Each row comes from the steps of one walk. Every step used is in the known rows, and no mark comes twice. Write the walk behind each row, first mark first.
Known rows:
tiro-ridep: [-1.08  0.82  2.84  1.15 -1.75 -2.06 -2.28  1.62  0.31  2.78  0.43  0.41
 -2.10  0.89 -0.72  1.09  1.44  1.41 -1.48  3.46  1.19 -1.28]
nazu-pibit-soko-ridep: [ 0.64  0.39  2.81  1.02 -1.60 -0.80 -4.30  0.26  0.74  1.03  1.37 -0.40
  0.91  2.64 -0.26  0.97 -0.75 -3.24  0.75  2.15  1.93  0.31]
suma-soko: [-1.56  2.35  3.52  1.46 -1.55 -0.76 -2.18  1.84 -1.22  3.18  0.14  0.00
 -1.44  0.36 -0.74  3.36  2.21  0.52  0.07  2.31  0.43 -1.55]
soko-pibit: [-0.18  0.94  0.21  1.77 -3.17 -1.14 -3.09  0.23 -1.60  2.93  1.13  0.36
 -2.07  2.08 -1.51  1.26 -0.22  2.01 -0.75  2.52 -0.10 -2.36]
ridep-soko: [-1.21  2.10  2.51  0.86 -0.69 -0.39 -0.73  2.39  0.55  4.37  0.34  0.14
 -1.15  0.10 -1.50  2.71  0.72  1.49 -0.36  2.46  0.77 -0.97]
suma-soko-lusediv-nazu-pibit: [-1.47  1.55  1.47  3.66  0.11 -0.98 -3.35  0.42 -3.29  3.76  0.19  0.70
  0.67  2.04 -0.70  4.01  2.82  0.09  0.69  1.25 -0.05 -1.56]
deza-soko-suma: [-1.32  2.26  3.50 -0.56 -1.02 -3.44 -1.29  0.88 -2.04  1.72  0.66  0.41
 -0.11  0.59 -0.41  3.10  0.11  1.36 -1.26  3.51 -0.81 -1.74]
lusediv-soko: [-0.79  1.25  0.89 -0.73 -2.61 -1.98 -4.62  1.74 -0.55  2.76  1.59  1.36
  0.30  1.44 -1.64  2.24  1.25 -0.02 -0.47  1.85  0.70 -2.70]
lusediv-nazu-pibit-soko-suma: [-0.16  0.74  2.22  0.19 -0.50 -3.20 -3.41 -0.64 -0.58  1.48  1.39  0.76
  2.21  1.44 -0.51  1.60  0.36 -2.82 -0.03  3.27  0.69 -1.18]
pibit-nazu: [-1.16  0.67  0.18  0.96 -1.71 -2.46 -1.65  1.70 -1.51  4.16  0.15  0.46
 -0.23 -0.13 -3.19 -0.25  0.09  2.30 -0.05  3.39  1.02 -2.45]
ridep-tiro-lusediv-soko-pibit: [ 0.90  1.42 -1.71  1.64 -2.51 -1.14 -3.77 -0.30 -1.30  2.75  1.11  0.88
 -1.04  3.53 -1.00  0.88 -0.07  0.04 -0.13  2.35 -1.20 -1.47]
tiro-lusediv: [-0.96  1.26  1.80  2.49 -1.01 -2.04 -2.68  1.38 -1.62  4.30  0.28  0.37
 -1.88  1.74 -0.94  2.12  1.30  2.03  0.45  4.64  1.73 -1.43]
soko-suma: [-0.27  1.28  2.38  0.61 -2.98 -3.43 -2.20  0.51 -1.42  1.58  0.49 -0.28
 -2.08  0.46 -1.45  2.92  1.29  0.70 -0.25  4.60 -0.01 -2.69]
suma-soko-lusediv-tiro: [-0.61  2.16 -0.46  2.89 -1.54 -0.49 -2.79  0.35 -2.37  3.59 -1.19 -0.26
 -2.32  0.25 -1.52  4.70  3.18 -1.97  0.05  1.26 -1.65 -2.54]
soko-ridep-tiro-lusediv: [ 2.23  0.95  0.73  2.07 -2.69 -1.99 -2.26  0.35 -1.99  1.66 -0.87 -0.82
 -3.37  1.46 -0.62  0.58  0.01  0.49  0.53  3.62  0.03 -0.43]
ridep-tiro-lusediv: [ 0.12  1.61  0.76  3.02 -1.34 -1.38 -1.27  1.28 -1.33  3.53  0.00  0.19
 -2.26  0.94 -1.27  1.06  0.77  2.34 -0.03  4.04  0.84 -0.90]
pibit-soko: [-1.13  0.98  2.42  0.63 -1.76 -1.58 -2.68  1.45  1.00  3.90  1.33  0.30
 -0.43  0.37 -1.36  1.68 -0.18 -1.17  0.18  3.04  1.60 -1.25]
ridep-soko-pibit: [-0.56  1.79  0.87  1.53 -1.56  0.11 -1.15  0.81 -0.01  3.99  0.67  0.00
 -1.99  1.79 -1.18  2.21 -0.37  1.29 -0.55  2.00 -0.74 -0.97]
lusediv-tiro-ridep: [-0.02  1.07  0.26  0.84 -1.41 -1.61 -2.80  0.71  0.20  1.74 -0.18  0.63
 -1.52  0.10 -1.17  0.80  1.92 -0.68 -2.35  2.06  0.21 -1.80]
suma-soko-ridep-tiro-lusediv-nazu-pibit: [ 1.87  1.73  1.55  2.63  0.05 -0.98 -2.86 -0.42 -3.21  1.06 -1.16 -0.02
 -0.13  2.28  0.79  1.00  1.56 -1.38  0.75  1.71 -0.44  0.65]
deza-soko: [-1.98  2.11  3.06  0.21 -0.35 -1.66 -1.57  2.09 -1.66  3.26  1.07  1.11
  0.41  0.55 -0.75  2.11 -0.22  2.98 -1.56  1.96  0.49 -1.51]
tiro-lusediv-nazu-pibit-soko-deza: [ 0.09 -0.34  1.75  3.01  0.61 -2.26 -3.57 -0.51 -1.44  3.76  1.91 -0.17
  1.16  2.91 -0.28  0.84 -1.19 -2.44  1.17  4.22  0.98 -0.22]

Which walk is each row?
[-0.63  0.33  0.15  3.31  0.41 -0.26 -3.50 -0.53  1.48  2.82  0.61  0.24
  0.71  2.56 -0.54  2.05  1.35 -4.65 -0.94  1.76  0.59 -0.14]	nazu-pibit-soko-lusediv-tiro-ridep
[-0.83  0.74  0.55  1.03 -0.55 -1.17 -0.14  0.49  0.97  4.51 -0.60 -0.33
 -1.24  1.78 -1.60 -0.65 -0.78  0.58 -1.12  2.73 -1.27 -0.14]	tiro-ridep-soko-pibit-nazu
[-1.18  1.68  3.65  0.71 -0.17 -0.92 -0.36  2.12  1.96  3.97 -0.13  0.05
 -1.82  0.64 -0.41  1.87  1.14  0.62 -1.47  2.79  0.58  0.08]	tiro-ridep-soko
[-1.22  1.25  2.26  2.43 -0.45 -1.26 -0.45  1.53  1.05  5.30 -0.62 -0.59
 -3.03  1.42 -0.79  3.58  1.59  0.38 -0.53  3.16 -0.42 -0.40]	tiro-ridep-soko-lusediv
[-0.69  1.69  0.64  2.76 -1.01 -0.99 -2.47  0.13 -1.00  3.10 -1.53 -0.47
 -2.84  0.71 -0.53  3.99  3.54 -2.68 -0.99  1.61 -1.76 -1.51]	suma-soko-lusediv-tiro-ridep
[ 1.37  0.80 -0.51  2.12 -2.66 -2.07 -3.09  0.72 -1.53  2.68  1.54 -0.51
 -1.67  2.00 -1.35  1.45 -0.51 -0.66  0.40  3.60 -1.14 -1.49]	ridep-tiro-lusediv-soko-deza
[ 0.04  0.61 -1.17  2.63 -1.72 -1.78 -2.76  0.17 -0.81  3.04 -0.80  0.05
 -2.81  0.94 -1.51  2.32  2.45 -0.95 -1.49  2.41 -0.86 -2.18]	soko-lusediv-tiro-ridep
[ 1.24  0.06  0.47  3.40  0.27 -1.64 -2.20 -0.46 -1.21  3.09  1.59 -0.31
  0.99  2.11 -0.60 -0.16 -1.76 -2.07  0.67  3.54  0.29  0.14]	ridep-tiro-lusediv-nazu-pibit-soko-deza
[ 1.22  0.70  0.66 -1.48 -3.95 -2.48 -5.59  0.75 -1.11  0.83  0.75  0.30
 -1.03  1.84 -1.07  1.73  0.40 -1.97  0.16  1.57 -0.27 -2.20]	lusediv-soko-ridep
[ 2.47  0.59 -0.11  2.50 -0.75 -1.80 -3.32 -0.55 -3.19  0.87 -0.22  0.44
 -0.19  2.52 -0.27 -0.50  0.28  0.28  0.30  2.35  0.51 -0.06]	soko-ridep-tiro-lusediv-nazu-pibit
[ 1.58  2.04  2.26  1.19 -3.31 -0.73 -1.90  0.89 -1.40  0.49 -1.02 -1.12
 -3.15  0.11 -0.38  1.77  0.89 -0.99  0.14  1.38 -1.33 -0.52]	suma-soko-ridep-tiro
[ 0.51  1.55 -0.70  0.95 -0.80  0.20 -1.48 -0.34  1.24  2.56 -0.50  0.06
 -2.06  1.46 -0.76  0.96  0.48 -1.81 -2.55  1.07 -1.94 -0.53]	lusediv-tiro-ridep-soko-pibit
[-0.42  0.31 -1.31  1.73 -2.66 -2.03 -2.21  0.21 -1.92  3.79  0.41  0.27
 -0.93  1.53 -2.97 -0.71 -1.14  2.06 -0.26  2.95 -0.34 -2.47]	soko-pibit-nazu
[ 0.07 -0.26  1.48  1.73 -0.66 -1.94 -3.47 -0.06 -0.81  2.53  2.64 -0.01
  1.57  1.58 -1.09  0.57 -1.59 -2.12  0.26  2.55  0.67 -1.07]	lusediv-nazu-pibit-soko-deza
[-0.24  0.38 -2.27 -0.31 -2.96 -2.30 -4.38  0.13 -1.54  3.46  1.17  1.13
  0.81  2.60 -2.95 -0.38 -0.77 -0.21 -0.07  1.66 -1.05 -2.98]	lusediv-soko-pibit-nazu
[ 0.24  0.97 -2.35  0.78 -0.23 -0.80 -0.72 -0.34  0.66  3.44 -1.26  0.03
 -0.88  1.02 -2.06 -0.97 -0.26 -1.77 -2.04  1.29 -2.17 -0.73]	lusediv-tiro-ridep-soko-pibit-nazu
[-0.90  0.70  1.88  0.88  0.18 -1.58 -3.83  0.67 -0.19  2.98  1.82  1.54
  2.96  1.55 -0.85  0.59  0.02 -1.47 -0.25  1.72  2.19 -0.95]	lusediv-nazu-pibit-soko
[ 1.14  0.01  1.76  1.18  0.22 -2.34 -4.94 -0.86 -1.24  2.34  0.31  0.32
  1.09  3.30  0.39  0.28 -0.38 -3.38  1.24  3.07  1.54  0.39]	tiro-lusediv-nazu-pibit-soko-ridep
[ 1.27  0.68  0.77 -0.32 -2.65 -2.68 -5.77  0.31 -1.64  2.12  0.13  0.06
 -1.41  3.11 -0.25  2.01  0.74 -2.04  1.13  3.21  0.18 -1.35]	tiro-lusediv-soko-ridep
[-1.17  0.47  1.24  2.29 -1.88 -1.77 -2.78  0.74  0.07  5.17  0.69 -0.35
 -1.73  1.29 -1.64  3.36  0.21 -1.55  1.02  3.25  0.49 -1.75]	pibit-soko-lusediv
[ 2.07  0.64  1.43  1.42 -2.14 -1.88 -2.37 -0.04  0.26  2.30 -0.42 -1.10
 -2.40  1.54 -0.11  0.36 -1.15 -2.80  1.31  3.64  0.24  0.45]	pibit-soko-ridep-tiro-lusediv
[-0.52  1.39  2.27  1.29 -1.01 -0.36 -0.90  0.57  1.41  3.64  0.22 -0.18
 -2.54  2.35 -0.18  1.37 -0.02  0.50 -1.64  2.45 -0.87  0.04]	tiro-ridep-soko-pibit
[-1.52  1.94  2.14  3.23 -1.88 -1.15 -2.18  1.17 -2.15  4.54 -0.54 -0.55
 -2.70  1.05 -1.08  5.06  2.66  0.27  0.96  2.60 -0.64 -1.95]	suma-soko-lusediv
[ 2.76  0.26  0.18  0.25 -1.60 -3.04 -3.00 -0.78 -1.15  2.49 -0.99 -0.27
 -1.73  0.91 -0.36 -0.48 -1.04 -2.81  0.87  2.86 -0.43 -0.26]	pibit-soko-ridep-tiro-lusediv-nazu
